What can hang from each mark
Z_457: Z_971
Z_39: Z_170 Z_453 Z_971
Z_769: Z_453 Z_971
Z_453: Z_39
Z_170: Z_39
Z_44: Z_971
Z_454: Z_971
Z_971: Z_39 Z_44 Z_457 Z_769 Z_783

Known rows, with every way that one mark hangs from another
Z_971(Z_44 Z_457): [ -2.4  -1.9  -0.7  -7.0   5.8  -8.3 -12.1   3.4  20.3   5.4  -5.1 -16.1
  -2.5  -3.3  11.7 -23.2  -4.2   3.0  -3.9  12.3  12.2  25.8  11.8  -5.1
  17.6  10.1  -0.8   5.5  -5.4  -1.7  -5.6  -4.5  16.4]
Z_971(Z_783): [ -2.2 -10.8  -7.7  -3.4   1.9 -11.7 -16.0   1.6   1.0 -13.6   5.5  -4.2
 -13.3  -2.2   4.5  -6.3   4.3  10.4  -1.5  15.4   0.1  13.8  18.5   1.7
   1.7   2.1 -14.0  -1.7   6.7  11.4   9.1  -4.7   5.4]
Z_454(Z_971(Z_39 Z_769)): [ 19.1  -1.9 -14.2  -5.7 -13.7  18.2   4.2  -4.2   6.0 -14.7  -0.6  -4.9
 -10.4 -10.2  15.7  16.8  -0.6 -14.3   3.5 -18.2   2.8  -8.6  -8.7   7.7
 -33.3  13.7 -16.1 -29.3 -23.9   2.0   4.0   9.6  12.1]
Z_769(Z_971(Z_39(Z_453) Z_457)): [ -6.2  -5.2  -6.2  -2.4 -23.0  -0.3  -9.1  -0.4  -5.2 -13.0  -5.5   3.8
 -21.8  14.1 -13.9 -17.1  -0.3   5.7 -10.8   0.5 -24.1  10.7  10.9   1.9
 -19.4 -10.2  -4.1  -3.7  -0.8   9.2  -1.5  -7.9 -20.8]
Z_453(Z_39(Z_170 Z_971(Z_457 Z_769))): [ 14.3  16.2   0.2   0.5   4.5   5.3  10.2  -6.5 -42.6   1.8   4.6  18.0
   1.2  21.1 -12.1  35.7  24.7   6.2 -17.7  19.6 -14.7 -20.2  -0.8   3.2
 -30.6 -29.9 -13.8  -8.8  31.2   4.3   4.0 -16.2 -12.5]
Z_453(Z_39(Z_971(Z_44 Z_457 Z_769))): [ 13.0   8.2   0.4 -10.3   8.4   2.0   8.5   2.2 -26.1   2.1  -4.7  -1.4
  10.6   6.9 -10.3  11.7  14.1   5.8 -12.7  14.5 -13.0  -9.9   0.4   1.3
 -28.2 -11.2  -4.3  -6.7  14.4   5.5  -1.9  -8.4  -4.7]
Z_971(Z_44): [ -1.5 -10.2  -8.4 -13.2  17.2  -5.2  -1.2  -8.7   4.7  21.0   0.9 -15.9
   8.0  -0.8  -0.3 -12.4   1.2   0.7  -6.3  11.5   3.4  -2.7  15.3  -7.1
  -7.9  14.1  -8.1  -6.5   5.3  15.5   7.1  -2.2   6.6]
Z_44(Z_971): [  7.4 -21.8 -27.9 -26.2  -1.2   4.2 -13.1  -4.6  -4.6  -7.2 -10.2  -4.3
 -24.1  16.8 -10.0 -23.9 -15.6  17.7 -13.9  12.3 -25.3   9.1  18.9   7.5
 -16.0   8.8 -12.5 -13.2  -4.2  26.9   9.2  -4.1  -2.5]
Z_39(Z_971(Z_457)): [ 19.7  -6.0  -9.8 -24.3  -9.3  -0.5 -11.9 -13.2 -21.7 -23.0  -6.9 -13.2
  -1.8  15.4  -3.2   1.7  18.5  16.3 -32.2  17.3 -20.1  16.7  30.0   0.4
 -34.4 -17.7 -16.2  -9.2  12.1  17.8   9.6 -25.1 -15.5]
Z_453(Z_39(Z_971(Z_44))): [ 20.3   0.7  -9.6 -15.2  20.6   5.9   9.6  -7.1 -37.3   9.2  -1.5  -2.4
  10.3  16.0 -18.7  19.2  18.9   8.9 -20.3  26.4 -20.9 -23.8  11.3   3.3
 -43.2 -12.0 -13.6 -13.7  22.7  21.6   7.5 -14.0 -13.5]
Z_170(Z_39(Z_971(Z_457 Z_769))): [  4.2   6.5   5.0  -5.0   4.2   1.4   7.1 -19.5 -19.7   5.7   5.9  -4.6
  -4.1   8.6 -15.8  17.9  22.6   4.2  -9.5  11.7  -9.7 -13.5  23.2  -0.4
 -25.4 -21.8 -16.9  -4.4  25.1  11.8  11.2 -21.5  -5.4]
Z_39(Z_453): [  2.8  -6.4  -4.4  -2.8   8.3  11.8  -2.1 -27.7 -16.7  11.1  13.2   2.8
   5.2  26.3 -15.4  21.7  23.3   3.9   1.7  27.4   2.3 -17.6  15.0  -1.5
  -7.7 -12.9 -12.0  -0.9  26.8  24.9  20.8 -10.8 -15.3]
Z_454(Z_971(Z_44 Z_457)): [ 35.9  -8.3 -17.5 -11.5  10.6   9.5  -6.9  -2.3  16.6  -0.8 -11.9 -24.3
 -11.6  -7.6  21.4  -1.9  -2.7  -2.2 -17.2  -2.2   9.8  18.8   9.0   8.4
 -10.5   7.1 -11.0 -14.2 -22.8   9.1  -1.5  -1.4  28.0]
Z_170(Z_39(Z_453 Z_971(Z_44 Z_457 Z_783))): [  3.6   6.8  18.7   5.8  26.6  -0.1   9.1 -21.9 -16.4  18.0   6.2 -13.1
   8.1   7.8 -18.8  17.2  21.0   4.7  -6.8  15.8   4.2 -17.2  23.7   2.8
   7.3 -26.7  -1.7  14.4  26.6  15.0  11.9 -20.2  -3.7]
Z_453(Z_39): [ 11.4   0.8 -16.6  -5.9  12.4   9.2   3.1  -4.8 -28.9   6.3   8.6  12.4
  -9.5  23.3 -15.9  24.5  20.0   6.4  -2.5  37.5 -14.5 -21.3   6.3   4.2
 -34.2  -9.5 -24.3 -17.6  25.6  17.7   8.9  -9.2  -8.4]
Z_769(Z_971): [  7.9 -19.9 -25.8 -20.4  -7.9  -6.6 -11.0  -6.8 -17.2   2.7  -6.0  -4.9
 -20.4  16.3 -19.3 -19.5   5.9  15.3 -31.1   6.2 -38.1   4.2  29.1   0.2
 -49.0  -9.8 -17.2 -17.1  12.5  31.9   9.6 -12.7 -18.4]
Z_44(Z_971(Z_39(Z_170) Z_457 Z_769(Z_453))): [-11.0   1.2  -3.8   4.9 -28.1   3.1  -3.2  13.1   8.2 -11.1  -8.4  17.8
 -17.8   4.7  -5.2 -16.1 -30.3   1.5  12.6 -19.7 -12.6   8.9 -20.3   4.8
  16.6   8.6  15.9  -4.4 -17.6 -11.8  -7.2  16.9  -5.0]
Z_44(Z_971(Z_769(Z_453))): [  5.1 -17.0 -20.1 -14.9 -11.8   2.5  -4.5   3.5  -0.6   3.3 -10.4   2.9
  -8.5   7.3 -16.4 -21.6 -21.5  12.0  -0.7 -11.2 -22.9   2.7  -1.8   3.1
  -8.8  10.0   9.5 -11.9  -6.8  15.6   4.0  13.8  -5.8]
Z_457(Z_971(Z_39 Z_44 Z_769)): [-18.4 -17.3  -9.7 -24.3   7.0   5.2   3.7  -5.6  33.7  14.1   3.4 -13.3
  26.1 -13.9  16.8 -25.1  -2.4 -14.3  14.3  -2.2  13.6   0.4   4.2 -20.3
  -6.6  40.2  -5.7   5.5 -15.7  -7.4  -5.9   4.3   4.5]

Rows
[  8.5  12.7  16.3  20.4   0.6   5.5   5.7   8.0  24.2  -6.5  -4.2  -7.8
  -1.2 -26.8  28.3   9.0 -13.3 -17.5  10.9 -31.4  32.1   5.0 -24.3   9.0
  29.8   7.1  12.9   4.5 -32.3 -22.1  -9.8  16.7  30.9]	Z_454(Z_971(Z_39(Z_170 Z_453) Z_44 Z_457 Z_769 Z_783))
[-16.3   1.8  10.6  13.5  -5.3 -15.3  -5.5  12.0   5.5   0.1  -7.3   0.0
 -12.7  -5.5  -3.7 -25.2 -13.7   1.9  -9.0 -15.5  -6.6  11.1   0.9   1.7
  17.1  -6.3  14.6  14.2  -6.9  -4.3  -9.4   0.0  -5.4]	Z_769(Z_971(Z_39(Z_170 Z_453) Z_44 Z_457 Z_783))
[ 17.5  12.6  -0.8   3.5  12.1   1.1   2.6  -1.4 -41.1  -5.0   3.8  14.4
  -5.6  20.4 -10.5  32.3  21.5  12.3 -21.4  26.5 -14.2 -13.0   6.1   7.5
 -19.6 -32.4 -13.8  -3.4  29.8   7.1   4.7 -19.8 -10.6]	Z_453(Z_39(Z_170 Z_971(Z_457 Z_783)))
[  5.6  11.0  19.4  11.4   1.1 -18.0   5.8   2.2 -13.1   8.5  -4.2  -0.5
  22.8  -8.6  -0.1   6.6   2.7   5.0 -20.1 -23.5   1.8   4.0  -4.0  -3.9
  14.3 -20.6  21.8  12.1  11.9 -10.3  -1.0  -1.2  -4.3]	Z_39(Z_170 Z_971(Z_44 Z_457 Z_769(Z_453) Z_783))
[ 20.7  13.1  -5.9  -0.8  10.7   7.2   6.0  -9.5 -46.7   1.0   4.6  16.1
  -3.8  29.3 -14.6  37.4  27.0   9.9 -23.8  30.9 -18.7 -20.5   7.7   6.3
 -32.8 -32.8 -19.1 -10.3  34.1  11.5   7.9 -22.6 -16.4]	Z_453(Z_39(Z_170 Z_971(Z_457)))
[ 12.2   4.7  12.1   7.2  16.5   1.7   5.6 -31.5 -45.3   5.6  11.0   6.1
  17.5  23.8 -16.1  41.1  30.6  11.2 -27.5  11.6  -3.5 -26.1  17.6   2.7
  -5.6 -42.5  -3.4  10.7  40.2  21.5  23.9 -23.0 -25.6]	Z_39(Z_170 Z_453 Z_971(Z_783))
[-29.3  14.5   7.8  13.0 -25.0   2.9  10.3  -5.3  -4.3  -5.1  17.2  24.1
  -1.3  -0.4   3.9  19.2   2.9 -16.8  22.5 -12.1   6.6 -23.7 -19.5  -5.9
  -9.8   8.0  -9.2 -12.1   4.2 -15.8   4.8   7.8  -8.0]	Z_971(Z_39(Z_170) Z_769)
[ 13.7  -0.8  -0.6  21.3   6.9 -17.7   2.8  25.9 -10.8  30.0 -11.3   9.7
  -2.5   4.0 -30.3 -11.9 -11.7  11.4 -16.1 -13.2 -26.1   2.1 -10.9   3.1
   6.9 -22.3  31.0   5.0  10.3   3.8 -13.0  11.6 -13.8]	Z_769(Z_453(Z_39(Z_170)) Z_971(Z_44 Z_457 Z_783))
[-36.4  26.2  36.2  37.4 -27.2  -7.8  -1.9  12.5  17.1 -23.8  12.9  23.9
  -5.1 -13.9  18.2   9.7  -6.6 -13.1  36.6 -17.9  32.2   8.3 -30.4   0.0
  55.1  -4.0  17.2  23.3  -8.1 -40.3  -9.6  12.4   7.5]	Z_971(Z_39(Z_170 Z_453) Z_457 Z_769 Z_783)
[ 11.0  -1.5   0.0   2.0   0.9   3.8   6.3   9.6  23.9  -8.5  -6.8 -17.7
  -0.6 -34.0  25.3  -3.2 -16.7 -16.3   8.2 -32.7  17.6   0.9 -15.6   8.4
  -1.2  24.2   2.6 -13.5 -37.7  -8.4  -6.1  20.6  29.0]	Z_454(Z_971(Z_39 Z_44 Z_769 Z_783))
[-33.2  15.5  21.0   8.8 -23.4  -7.6   2.6  17.7  35.2  -8.3  -2.2  -3.1
   6.6 -26.8  20.3 -24.1 -19.8 -19.2  30.4 -22.9  23.6  15.3 -24.4  -8.6
  27.2  29.8  15.1   6.1 -28.0 -35.3 -18.6  18.3  15.8]	Z_971(Z_39 Z_44 Z_457 Z_769)
[ -6.8 -20.2 -17.9 -22.9   7.8  17.4  -4.1 -21.1  14.3   2.9  10.9  -3.7
  13.1  14.1   4.7  -2.5  14.8  -6.2   9.1  24.6   4.2  -5.3  17.2 -13.6
 -14.0  18.8 -19.7   3.4   1.9   9.0   7.4 -11.2 -14.8]	Z_457(Z_971(Z_39(Z_453)))
[-14.0 -12.2  -6.1  -8.3   9.1   4.8  11.1  -7.0  25.9  30.9   8.1  -1.1
  33.0  -7.0   6.6  -8.7  -1.5 -16.2  16.2 -10.5  11.4 -12.4  -7.1 -21.3
   2.0  29.3   6.7   6.2  -5.9 -10.4  -4.1  10.3  -6.1]	Z_457(Z_971(Z_39(Z_170) Z_44 Z_769(Z_453)))
[ -1.9  10.0  24.4   7.9  20.6  -2.6  13.2 -18.8 -11.8  19.1   5.9 -11.5
  13.3  -0.2 -16.7  16.0  17.8   1.0   0.3   3.8   8.3 -18.2  14.8  -0.5
   9.6 -23.3   4.8  16.8  23.5   7.2   8.5 -14.4   0.3]	Z_170(Z_39(Z_453 Z_971(Z_44 Z_457 Z_769 Z_783)))
[-12.5  -0.5   1.9   6.9 -10.9   1.3 -13.6   9.7   7.9 -24.4  -7.4  10.6
 -27.7   6.7   2.8 -18.1 -27.2   8.2   7.2   0.0  -2.5  16.8  -5.2  12.3
  37.8   1.7   7.3  11.5 -16.7  -5.9  -3.7   3.6   2.0]	Z_44(Z_971(Z_39(Z_170 Z_453) Z_457 Z_783))
[ -0.7 -20.9  -8.6 -14.6  23.6  -5.4   2.4   5.6  28.1  28.2   0.3 -13.6
  32.6 -17.3   6.6 -22.8  -2.5  -3.0   9.2  -2.8  11.4   6.2   1.0 -16.9
  10.7  25.5  12.3  15.2  -5.8  -2.3  -8.0  10.7   8.4]	Z_457(Z_971(Z_44 Z_769(Z_453(Z_39)) Z_783))
[ 20.8   6.9   0.8  16.5  -4.0  14.1  -5.8  -0.5   8.0 -23.0   0.0   0.4
 -20.5  -3.8  21.6  23.1  -0.8  -7.9   1.0  -6.3  17.6   7.5  -8.0  15.3
  13.6  -8.1  -7.3  -4.4 -19.6  -6.7   0.0   0.8  16.8]	Z_454(Z_971(Z_39(Z_170 Z_453) Z_457 Z_783))
[-12.8 -18.2  -9.1 -10.8  -5.2   1.2  -3.4   4.0  29.8  -0.1   6.8  -1.5
  18.7 -13.1   9.8 -15.8  -2.6  -8.1  22.2  -6.8   6.5   7.0  -2.7 -15.3
   3.9  28.3   2.9   7.8 -12.3 -10.3  -4.9  10.9  -4.5]	Z_457(Z_971(Z_39 Z_769(Z_453) Z_783))
[  9.5   6.6  12.9  12.3  -2.0   5.8   2.0  12.0  30.7 -12.9  -8.7 -16.1
  -0.9 -31.3  28.2  -2.0 -16.5 -16.6  14.3 -31.1  29.7  13.4 -21.5   9.4
  25.2  15.1  13.3   2.4 -39.8 -19.3 -12.0  19.1  31.9]	Z_454(Z_971(Z_39(Z_453) Z_44 Z_457 Z_769 Z_783))
[ -9.8  14.3  25.2  28.5   2.2 -22.4   3.7  32.7  23.0  17.2  -3.4   3.2
  15.9 -27.8   6.3 -13.1 -18.7  -3.5  20.6 -23.8  23.2  16.7 -30.9  -4.5
  55.1   3.9  39.5  21.5  -8.1 -31.1 -20.4  26.8  22.0]	Z_971(Z_44 Z_457 Z_769(Z_453(Z_39(Z_170))) Z_783)
[-10.5  -8.4  -8.4  -6.3 -18.3  -3.5 -20.8  19.7  17.7 -37.4 -15.0   0.2
 -34.7  -3.0   8.1 -37.3 -34.2  11.1   6.2  -0.6 -10.3  32.9   1.2  11.6
  24.3  16.3   2.0   2.5 -30.0  -5.0  -8.2   5.2   7.6]	Z_44(Z_971(Z_39 Z_457 Z_783))
[-10.3 -14.4 -14.0 -10.7 -10.6  -1.4 -13.7  11.5   6.9 -27.2  -9.9   0.3
 -27.7  -1.6  -0.7 -29.7 -29.9  10.3   3.8  -1.3 -17.0  13.1   3.7  10.5
   6.3  19.3  -2.1  -6.4 -22.4   8.2   0.7   6.6   0.5]	Z_44(Z_971(Z_39 Z_783))
[ 19.8   8.6  -8.9  -4.2  16.2   9.2  10.7 -15.3 -54.2   8.5   7.9  16.7
   1.1  30.7 -21.1  42.9  29.4   9.4 -25.0  30.4 -23.3 -34.6   9.6   5.6
 -45.8 -30.6 -22.7 -16.0  39.4  20.5  14.1 -21.8 -21.2]	Z_453(Z_39(Z_170 Z_971))
[-34.4  17.6  31.2  25.6 -32.2  -7.8  -6.3  18.3  25.9 -34.6   6.4  10.7
  -4.6 -20.7  18.0  -6.4 -10.3 -11.6  40.3 -15.7  28.6  19.9 -25.6  -0.4
  49.3   7.3  18.7  20.9 -19.0 -36.9 -12.7  16.7   9.0]	Z_971(Z_39(Z_453) Z_457 Z_769 Z_783)
[-28.1  22.5  27.1  31.6 -21.2  -6.8  13.8  16.1  24.3  15.1   4.3  16.0
  16.4 -16.7   5.2  -0.9 -18.6 -22.0  31.8 -33.7  21.5  -3.0 -40.8 -10.2
  38.5  13.9  32.2   6.7 -12.8 -39.3 -15.7  27.4   2.5]	Z_971(Z_39(Z_170) Z_44 Z_457 Z_769(Z_453))
[ -2.6 -16.4  -6.2  -8.9  26.0  -5.6   5.7   3.6  23.6  33.5   3.6  -7.7
  32.6 -14.3   6.2 -15.2  -1.2  -3.9   7.2  -3.4  13.2   0.1  -1.4 -17.2
  13.8  20.4  11.0  16.2  -0.1  -4.8  -6.9   8.4   7.3]	Z_457(Z_971(Z_44 Z_769(Z_453(Z_39(Z_170))) Z_783))
